Each row comes from the steps of one walk. Every step used is in the known rows, and no mark comes twice. Write the walk behind each row, first mark first.
In the rows, zero is written as 128.
Known rows:
tisol/mosu: [114 161 150 173 141 136 127 112  96 123 128 141 117 122 106 146 105 147
 125 131 102 118 147 125 170 126 128 188]
givi/riku/sufoz: [152 110 130 133 130 129 111 143 224  78 154 101 174  94  94 181 173  77
 171  99 131 160 104 142  84 140 187 174]
sefa/fupubir/sufoz: [133 113  84  74 126 151 130 109  90 167 124 140 149 118 120 111  99 163
 119 181  93 133 163 110 156 119 105 127]
mosu/tisol/fupubir/ranov/tuguv: [107 232 124 143 193 133 165 162 108 131  76 148 110 143 209  69  79 173
  92 131 153  91 106 117 101 150 111 154]
riku/sufoz/fupubir: [110  78 132 154 101 114 136 121 159 108 138  85 140 125 151 153 165  85
 158  86 145 115 136 125 135 104 155 110]
mosu/sufoz: [139 144 142 104  90 130 147 129 114 114 136 117 109 162 155 141 174 128
 142 133 161 139 122 162 146 139 151 172]
geri/ranov/fupubir/sufoz: [174 127 131  77 125 130  94 134 114 122 101 144 110 100 149 118  97 183
  98 198 140 138 158 112 107 124  93 132]
sefa/fupubir/sufoz/riku: [ 94  75  59  88  92 168 131 103 106 183 132 133 137 102 109 134  98 136
 139 153  66 142 157 107 165 134 136 105]
mosu/tisol/fupubir/ranov/geri/sufoz/riku/givi: [ 83 147 161 132 136 103 160 148 143 140 129 100  81  93 145 127 123 113
 101  86 146 122  64 136  97 167 193 110]
fupubir/tisol/mosu/sufoz/riku: [125 157 107 127 109 175 169 152 114 140 128 161  84 113 117 141 121 117
 111 178  92 126 135 200 163 113 150 155]
fupubir/tisol/mosu: [143 186 136 155 189 159 142 145 105 118 104 170 114 112 103 114 102 149
 108 169 104 109 156 157 154 107  89 154]
mosu/sufoz/riku/givi: [110  85 166 101  36 141 176 123 175 113 169  77 112 108 145 169 183 100
 162 113 124 171 107 187 124 157 221 160]
givi/riku/sufoz/fupubir/tisol: [157 108 109 120 145 149 122 162 228  90 122 117 160  95 115 133 148  65
 157 118  99 136 111 169  76  89 139  86]
tuguv/ranov/fupubir/tisol: [184 119 141 135 196 102 113 131  97 143 137 171 133 118 121  65 133 127
  85 154 135 138 177 156  84 108  74  89]
sefa/fupubir/tisol/mosu/sufoz/riku: [108 120  71 108 102 172 184 169  74 191 117 167  98  91 111 134  99 136
  87 197  45 122 131 195 157  96 163 150]
geri/sufoz/riku: [ 96 104 117 172  80 137  95 119 152 129 136  95 116 132 105 204 157  88
 156  95 136 131 100 133 148 167 152 132]
geri/sufoz: [137 142 140 160 116 123 101 124 136 112 129 102 127 147 120 183 152 116
 137 124 159 122 104 137 137 154 126 150]
ranov/fupubir/sefa: [183  95 143 132 195 142 137 129  61 116 175 167 144 163 162 113 128 168
 153 126 131 136 166 124 138 127  96 123]
givi/riku: [135 137 140 130 133 138  91 123 170  95 133 122 157 125  95 148 140 112
 170  96 103 165 108 126 106 152 146 166]
mosu/tisol: [123 167 174 129 147 151 136 147 112 109 136 123  83 131 156 119 162 131
 155 100 146 112 103 159 141 164 128 157]
geri/sufoz/fupubir: [109 115 131 167  83 116  99 118 131 126 119  90 120 156 142 169 133 107
 138 108 126 113 105 133 145 121 114  98]
geri/ranov: [102 157 161 126 112 132 109 136 140 116  71 127  97 111 121 134 137 150
 153 125 160 113 119 105 113 150 132 151]
fupubir/ranov/geri/sufoz: [123 166 141 139 153  79 122 132 109 138 126 128 153 181  98 128 152 138
 102  96 208 110 101  72 125 137 105 126]
givi/riku/sufoz/fupubir/ranov: [115 124 125 135 150 111 125 155 213 136 155 120 186 140 125 140 116  91
 159  68 108 146 119 117  78  94 166 108]

Which walk is each row?
[150 136 111 149 150 149 129 164 205 102 125 141 151  79  91 142  97  85
 121 151  56 126 115 181 101  66 144 122]  givi/riku/sufoz/fupubir/tisol/mosu
[111 111 155 128 120  70 112  69 109 128 130 140 139 140  64  64 181 109
 121  86 178 115 132  73 126 124 111 116]  tuguv/ranov/geri
[110  94 130 151  69  86 109 105 108 109 108  85 127 159 111 133 166 104
 116  90 164  98  89  93 149 113 107  96]  ranov/geri/sufoz/fupubir
[127  80 124 137  97 123 107 133 218  91 142  90 165 105 116 165 155  63
 173  85  97 147 104 137  93 105 179 126]  givi/riku/sufoz/fupubir
[193 123 128 127 200 134 124 158  88 108 118 142 133 125 157 104 142 143
  94 152 140 140 165 157 107 120  77 122]  ranov/fupubir/tisol
[195 108 116  99 149 131 108 110  90 120 151 129 142 133 157 125 115 164
  98 177 128 158 182 126 139 122  84 135]  ranov/fupubir/sufoz
[ 99 159 136 160 135 103 118 142 125 169 131 123 141 187 152 143 103 131
 127  96 133 115 123 110 132 114 101  82]  geri/sufoz/fupubir/ranov
[164 111 156 112 172 141 126 155  87 119 128 173 110 128 156 109 111 188
 153 151 143 118 144 114 107 130 103 120]  geri/ranov/fupubir/sefa
[114 160 146 122 175  90 142 115  88 137 122 139 152 175 108  81 152 151
 122  68 197 117 139  51 134 129 105 130]  fupubir/ranov/geri
[136 152  87 108 155 139 111  91 111 117  90 141 109 119 149 105  72 143
 117 174 109 129 178 116 160 131 107 120]  tisol/fupubir/sufoz
[157  70  92 111 113 148 107 102 106 134 160 125 130 116 142 146 114 135
 116 151 101 165 175 122 147 137 113 119]  ranov/fupubir/sufoz/riku
[131 169 141 126 218 175 158 138  79 118 131 179  65 134 187  80 100 154
 169 127 109  93 132 160 157 155 125 113]  mosu/tisol/fupubir/sefa
[100 148  90 105 134 179 126 117 126 137 115 139  50  88 163 113  88 118
 137 149  82 123 140 156 163 165 139 107]  mosu/tisol/fupubir/sufoz/riku
[119 189 127 144 159 124 150 138 130 131 110 137 182 183 157 100 118 174
 121 115 179 111 126  73 107 138  89 164]  fupubir/ranov/tuguv
[101  88 142 151  66  53  95  77 120 142 126 113 127 154  73  94 159  86
 106  96 157  96  99  94 128  98 103  64]  tuguv/ranov/geri/sufoz/fupubir
[144  69 155  73  73 137 114 128 177 123 135 103 106  56 139 148 106 157
 122 175 104 170 138 139  84 145 163 117]  geri/ranov/fupubir/sufoz/riku/givi
[101  51 107  69  76 162 158 102 150 170 155 102 150  73 115 140 102 139
 141 161  57 167 144 134 134 138 174 113]  sefa/fupubir/sufoz/riku/givi
[107 194 119 138  84 118 191 151  96 162 118 150 144 193 181 100  66 178
  74 165 109  98 122 125 143  70 118 168]  tisol/mosu/sufoz/fupubir/ranov/tuguv
[125 116 148 143 102  59  96  79 125 125 136 125 136 146  53 110 180  96
 106 116 194 108  95  94 118 136 114 112]  tuguv/ranov/geri/sufoz
[ 85 127 113 149 121  97 120 124 125 154 134 120 138 164  85 148 152 110
 122  68 180 120  98  71 135 151 134 111]  fupubir/ranov/geri/sufoz/riku
